Each row was made from one path, in order. Every step used is in the known rows, and no mark comes twice. Write each row's path.
Known rows
zimo zera zevef: [-0.550 -0.938 -1.666 -3.179  0.209 -0.375 -2.145 -2.768 -0.209  1.457
 -3.904 -0.748  2.774 -2.555  0.296  1.978 -2.733 -4.358 -0.536]
zevef gofi lupuf: [-1.684 -3.692  2.003  2.883 -0.826  2.014  0.632 -0.416  3.646 -5.161
  2.614  0.700 -1.134  1.147 -2.940 -2.403  5.542 -1.655 -0.779]
desak febek: [ 0.181 -1.122  2.121  0.818  2.267  2.430  4.883  3.702  0.405  3.203
  7.227  0.292 -0.653 -0.076  3.320 -0.851  1.394  0.809  0.979]
febek zevef gofi zimo zera: [-1.993 -1.394 -3.205 -2.129 -0.759  0.301 -4.249  0.432 -0.643 -1.135
 -2.949 -0.239 -0.506 -3.641 -1.589 -0.331 -0.508 -1.894 -2.444]
zimo zera: [-1.051 -0.805 -2.663 -1.830  2.109  2.071 -1.079  1.801  0.134  0.601
  0.765 -0.697  2.006 -2.254 -0.138  0.512 -1.615 -2.218  0.107]
zevef gofi zimo zera: [-1.253 -1.627 -2.540 -2.434 -0.033  0.893 -4.448  0.851  0.286 -3.650
 -3.109 -0.302 -0.779 -3.256 -3.177 -0.634 -1.051 -3.647 -3.435]
desak febek zevef: [-1.506 -0.593  0.750  1.501  0.552  0.883  4.818  2.206 -1.868  8.312
  6.800  0.059  0.043 -0.537  5.669 -0.351  2.094  4.259  2.769]
desak febek zevef gofi zimo zera: [-1.294 -1.174 -2.309 -1.945  0.866  0.833 -2.651  1.668 -0.273 -1.345
 -0.830  0.222 -0.868 -4.471  0.430 -0.018  0.533 -1.635 -2.143]
zevef febek desak gofi lupuf: [ 0.864 -0.350  1.583  2.647  0.825  0.488  2.189  0.427  2.437 -3.025
  2.205  0.033  1.777  3.931 -2.941  0.138  2.368  2.786  2.098]
zevef febek desak gofi zimo zera lupuf: [ 3.050 -2.349 -0.149  1.885 -1.512 -0.395 -3.828 -0.220  1.709 -6.092
 -2.546  0.738 -0.179 -1.808 -0.534 -0.514 -3.796 -1.563 -0.295]
febek zevef gofi lupuf: [-2.699 -3.227  1.330  3.400 -1.579  1.105  0.876 -1.102  2.253 -1.897
  2.763  0.759 -0.762  0.577 -0.861 -2.020  6.015  0.475  0.492]
zera zevef febek desak: [ 3.246  4.410  1.005  0.467 -2.166 -1.719  1.847 -0.871 -1.970  5.062
  1.354 -0.784 -1.736  0.299 -2.262  1.567 -5.903  1.663  0.332]
febek desak gofi zimo zera: [ 0.252 -0.334 -3.575 -3.412  1.130 -0.068 -3.295  1.318 -0.129 -2.376
 -3.807 -0.658  2.538  0.164 -2.692 -0.119 -2.070 -0.846 -1.511]
gofi zevef febek desak: [ 0.797  3.482  2.162  1.237 -1.146 -1.720  3.555 -0.049 -2.025  2.575
  3.044 -1.579 -3.898  0.998 -2.995  0.571 -5.913  3.370 -0.271]
febek zevef gofi zimo: [-2.278 -2.235 -0.167  0.177 -4.175 -1.019 -1.727 -0.296 -1.714  1.265
 -1.514 -0.173 -3.162 -0.572 -2.134 -2.397  1.386  0.550 -2.333]
zera desak febek: [ 3.292  2.480  2.813  2.296  3.779  3.026  4.117  3.595  1.748  1.980
  7.093  1.277  0.179  2.931  6.485 -0.539  3.272 -0.921  1.181]
gofi lupuf: [-1.164 -3.024  2.034  2.321  0.207  2.024  1.721 -1.074  2.757 -3.389
  3.974 -1.261  0.712  1.915 -3.665 -0.874  3.500 -1.718  1.080]
desak zera zevef febek: [-0.047  2.300  0.884 -0.321 -0.359 -1.497  0.645 -2.645 -2.630  3.782
 -1.246 -1.253 -0.513 -2.766  0.373  3.115 -2.006  0.454  3.184]

Which path is each row?
[ 1.642  1.807 -0.272  0.914  0.101 -0.886  2.823  3.094 -1.096  3.759
  0.755  0.702  1.390  3.628  0.468  0.227 -1.980  5.680  1.854]  zevef febek desak gofi
[-0.788  1.662  3.218  2.603  1.706 -1.541  2.609  0.510 -1.226 -0.538
 -0.612 -1.087 -1.611  1.888  1.091  2.793 -2.005  2.972  1.516]  zera desak gofi zevef febek
[-2.352 -0.990  0.601 -0.510  3.161 -0.816  0.868 -0.570  0.461 -3.575
 -3.600  0.012  2.177  3.772  3.408  0.210  1.106  0.267 -0.399]  zimo zera desak gofi zevef
[ 3.380  4.478 -0.522 -1.439 -1.878 -1.864 -1.480 -1.412 -1.893  1.805
 -1.540 -1.572 -1.480 -1.647 -4.596  2.291 -7.155 -0.522 -1.275]  gofi zimo zera zevef febek desak
[ 0.104 -0.160  0.907  3.224  2.179  2.653  0.203  0.496  3.943 -4.226
  3.554  1.867  0.461  0.327  2.925 -0.703  7.541 -1.317  0.294]  zimo zera desak febek zevef gofi lupuf
[ 0.752 -5.582 -0.470  1.279 -1.045  0.381 -4.326 -0.696  2.442 -6.924
 -3.409  0.911  1.327 -1.530  0.829 -1.497 -0.900 -3.357 -0.555]  desak gofi zimo zera lupuf
[ 1.181 -0.095  0.041  0.399  1.545 -0.404 -0.301 -1.681  2.580 -4.467
 -1.656 -0.255  3.470  1.795 -2.933  2.184  0.859  0.211  1.537]  zimo zera zevef febek desak gofi lupuf
[-0.409  0.417 -0.900 -2.035 -2.612 -1.296 -0.721 -2.358 -0.434  2.056
 -3.272  2.460 -0.692  0.256  2.464 -2.756  2.339 -0.394 -0.945]  febek desak zera zevef gofi
[-0.569  3.963  0.311 -0.993  0.624 -1.404  2.532 -1.392 -2.832  2.520
  1.573 -0.689 -1.538  0.869  0.299 -0.715 -0.620  3.851  2.726]  gofi zevef febek desak zera
[ 0.982  1.236 -3.001 -2.419  1.233 -0.271 -3.048  1.700 -0.954 -2.133
 -3.228 -1.096  1.219 -1.185 -3.359  1.713 -3.830 -0.001 -0.789]  zevef febek desak gofi zimo zera
[-0.435 -1.264 -1.710 -4.127 -0.986 -1.230 -4.169 -3.732 -0.680 -1.063
 -6.122 -1.812  1.785 -2.965 -2.627  1.853 -3.019 -5.471 -2.003]  gofi zimo zera zevef
[ 3.295  2.744  0.914  0.202  4.677  2.961  0.610  3.196  1.989 -1.742
  3.960  0.583  0.468  0.366  4.185  0.662  1.866 -3.285 -0.569]  gofi zimo zera desak febek
[-3.003 -2.011  1.318 -0.878 -0.097 -2.438  3.324 -0.775 -0.904 -0.300
 -1.717 -0.455  0.165  4.551  0.107 -1.635 -0.937  3.852 -0.580]  febek desak gofi zevef
[-2.857 -1.713 -0.516  1.606 -2.910  0.091  1.210  1.249 -1.085  5.518
  1.645  1.729 -1.820 -0.328  3.343 -2.447  2.680  2.817 -0.249]  febek zevef gofi
[ 0.481  0.904 -0.628 -1.481  0.097 -2.009 -2.597 -1.414 -1.681 -0.215
 -5.334 -1.740  0.653 -3.721 -2.171  4.972 -4.835 -1.024  0.525]  desak gofi zimo zera zevef febek
[-1.233 -1.890 -1.331 -1.901 -1.565 -0.245 -2.555 -1.018  0.828 -0.225
 -4.524  1.682 -0.024 -2.928  1.336 -0.411  0.028 -3.531 -2.577]  zimo zera zevef gofi
[ 1.229  0.549 -0.066 -0.470 -1.741 -1.752 -0.498  0.984 -1.670 -0.144
 -2.198 -0.904 -0.597  2.639 -4.287 -0.134 -2.576  2.884 -0.642]  zevef febek desak gofi zimo
[ 1.253  4.719 -0.842 -0.893  0.467 -0.340  2.148  0.177 -2.399  4.417
  2.990 -0.086 -0.414  0.797  0.771 -0.944 -0.034  3.811  3.472]  zevef febek desak zera
[ 1.143  2.544 -0.436  0.780  2.266  1.267  0.863  1.574 -0.863  3.912
  3.826  0.225  0.851 -0.100  5.803  0.809  2.314  0.686  1.340]  gofi zimo zera desak febek zevef
[ 0.933  2.427  1.158  2.607  1.702  1.528  4.044  2.221 -0.862  7.326
  6.720  1.053  0.653  1.882  8.245 -0.033  3.669  2.894  2.839]  zera desak febek zevef
[-1.041 -2.906  0.663 -1.363 -4.455 -1.551 -3.172 -2.490 -0.475 -1.896
 -5.169 -0.206 -2.752 -0.845 -3.681 -1.516 -0.084 -3.233 -3.941]  zera zevef gofi zimo
[-0.388 -1.042  1.069  0.275 -1.515  0.009 -0.542 -3.998  2.785 -4.197
 -0.996  1.413  0.222  1.330 -1.660 -2.118  5.591 -1.835 -0.146]  febek desak zera zevef gofi lupuf
